Each row was made from one walk, in order. Every step used is in the known rows, and no mark comes twice. Write each row's walk.
Known rows:
X L: [  6   4   2  -1   5  -6   1   3 -17 -11  -8   9 -15  10 -13   3  16 -12
  -7 -15]
L B G M: [  8 -12  11   1 -28  11   7   2   3  -5 -10 -14  10 -13  27  -1 -12   3
   7  12]
R V G: [ -2  15   3 -10   1 -24 -11  -1  -5 -12 -15  10  10  12 -20  -7 -11  11
   0  -2]
L X G V: [-35 -10 -21   0  -2  27   1  11  13   7  30  10   8 -16  -1  -4  -8   7
  23 -18]
V G M: [  6  -6  12  10  -9   5  -5  10  10  10   0   1   8  -2   2   1 -22   8
  -5   1]
X G M L: [ 18 -12  14  24  -6  31   0   9  12  31   2 -15  -3 -29 -11  12  11   6
 -37  -8]
V G: [ 10   3   6  -6  -3 -10  -9  -1  -3  -5  -5   0  -5  14  -5 -19 -24   5
  -3  -1]
B L G: [ -7   1 -16 -18  18   9   7  -1 -22 -16  16  -9 -14  -5  -2  -3  25   1
 -25  28]
G V: [-12  -2 -13   0 -22   2   4  -6  11 -16   7  20  17   6   2  11  -5   6
  27  -6]
R V G M L B: [ 31  12  19   7  -8 -15   4   2  10  16 -26  -7  18   6  -5   4  -5  -4
 -20  12]
B L X: [-15   7   1 -12  19  15  -4  -9  -7  11  21   0   2  -2  24  -5  24 -11
  -5  13]
L G: [ -5   3 -12  -8   8   5  13   7 -15   0   6  -6 -16  -6  -8  -4  12  11
 -21   7]
G M L: [ 27   1  22  23  -9  18   4  -4  11  32  -7  -7   7 -13   0  22  20   2
 -30   1]
R V G L: [-10  -1 -10 -11  16 -30 -20  -4  -7 -18  -9  10 -14  21 -21   8  -7 -10
  -1   2]
M L G V: [  4   8 -19   8  -1  10  17  -3   3   0   9   7   4  -6 -18   8  19  12
  -4   8]
X L G: [ -1   6 -15  -6  22  -3  15  11 -28  -7   3   2 -28  -1 -24  -3  25  -1
 -20  -1]
B G V R: [-13  -4   1   1 -15 -17   5  -8   3 -34  -4   7  30  -2  10  -1 -18  13
  49 -17]
M G V: [-20  -8 -27   7 -23  11  -6  11  28 -22  14  16   0   9   4   6  -8   7
  22  -8]
R V G M L X: [  5  21  20  18  20   7  -2   5  13  50  -3   3  18 -14  -3   6  16   6
 -19   1]
V G L: [  1 -13  -7  -8  12 -16 -20  -3  -5 -11  -1   2 -27  21  -9  -3 -18 -15
  -1   1]
X L B G: [ 15  -2   3 -15 -10  -7   5  -5 -22 -29 -18 -10 -14   6   8 -20   0 -10
  12   4]

Write each row's walk:
[ 13  -3   5 -17 -21  -4   3 -11 -12 -23 -15 -16  -3   2  22 -21 -12  -2
  12  11]  L B G
[  9   9  22  23  12  27   6   3  13  57   7  -3   7 -20  16  12  25  -2
 -24   0]  G M L X
[-23   8  -8  -9  32 -17 -19   3  -4  13   7  11 -12  13  -4   2   2 -12
   5  -1]  R V G L X
[-18   0 -28  -3  -5   6  16   4   1 -15  16  12   6  -3  -8   6   3  14
  13   5]  L G V
[ 33   4  23  22  -4  10  -2  -1  13  29 -11  -6   6  -7  -7   4  -2   5
 -28   4]  V G M L
[ 11 -14  -7 -19   2 -27 -10  -1  -5 -18  -9  -9 -25  33   4 -12 -27 -27
   3   9]  V G L B
[ 29  -1  24  22 -13  25   3 -11   6  16 -10 -13   6 -25   6  11  17   9
 -17   7]  B G M L
[-20  -5  -7  -5  25   2  -9   1  -3  21  17   4 -22   8  15   8  13 -21
   1  -4]  G L X
[ 12  17  16   9  17  15   3  -6   3  44   5  -3  -3  -5   9  -3  25  -5
 -21  -4]  M L X
[ -6   6   8   8  -4  -8  -6  10  10   5 -11  10  22  -2 -10  12 -11  13
  -4   3]  R V G M
[-34 -10  -8   2   6  -1   4  15  11   1  21   5  18 -11   1  -4 -19   7
  32 -32]  L X G V R
[-19   1 -15  -1   4 -18  17   9  -1 -19   9   8  20   3  -6   5  -8  14
  24 -12]  L G V R
[ 18   0  -3   0 -30   4   9 -19   6 -21 -10  -3  16  -1  10  -7  -4  -1
  29  10]  M L B G V
[-16  -1   1   3 -10 -23   7  -2   9 -23  -1  14  30   9   2  10 -16   6
  36 -22]  G V R
[-23  -7  -4  -4  12  25  -3  15  -2  24  24  -9 -16 -22   2 -17  -2   4
 -10 -18]  L X G
[ 35   3  16  -4 -17   0   4 -18  -7  -9 -22 -22  -4  -1  12 -19   2  -2
  -5  14]  M L B G
[  1  -2  -9 -20   5 -39 -14  -1  -7 -23 -18  -2 -12  32  -8  -2 -18 -21
   3  10]  R V G L B
[ -5 -18  -7  -9   1   0 -14 -14 -13 -26  -2  -6 -27   2   6   3   3  -9
   9   5]  B G L
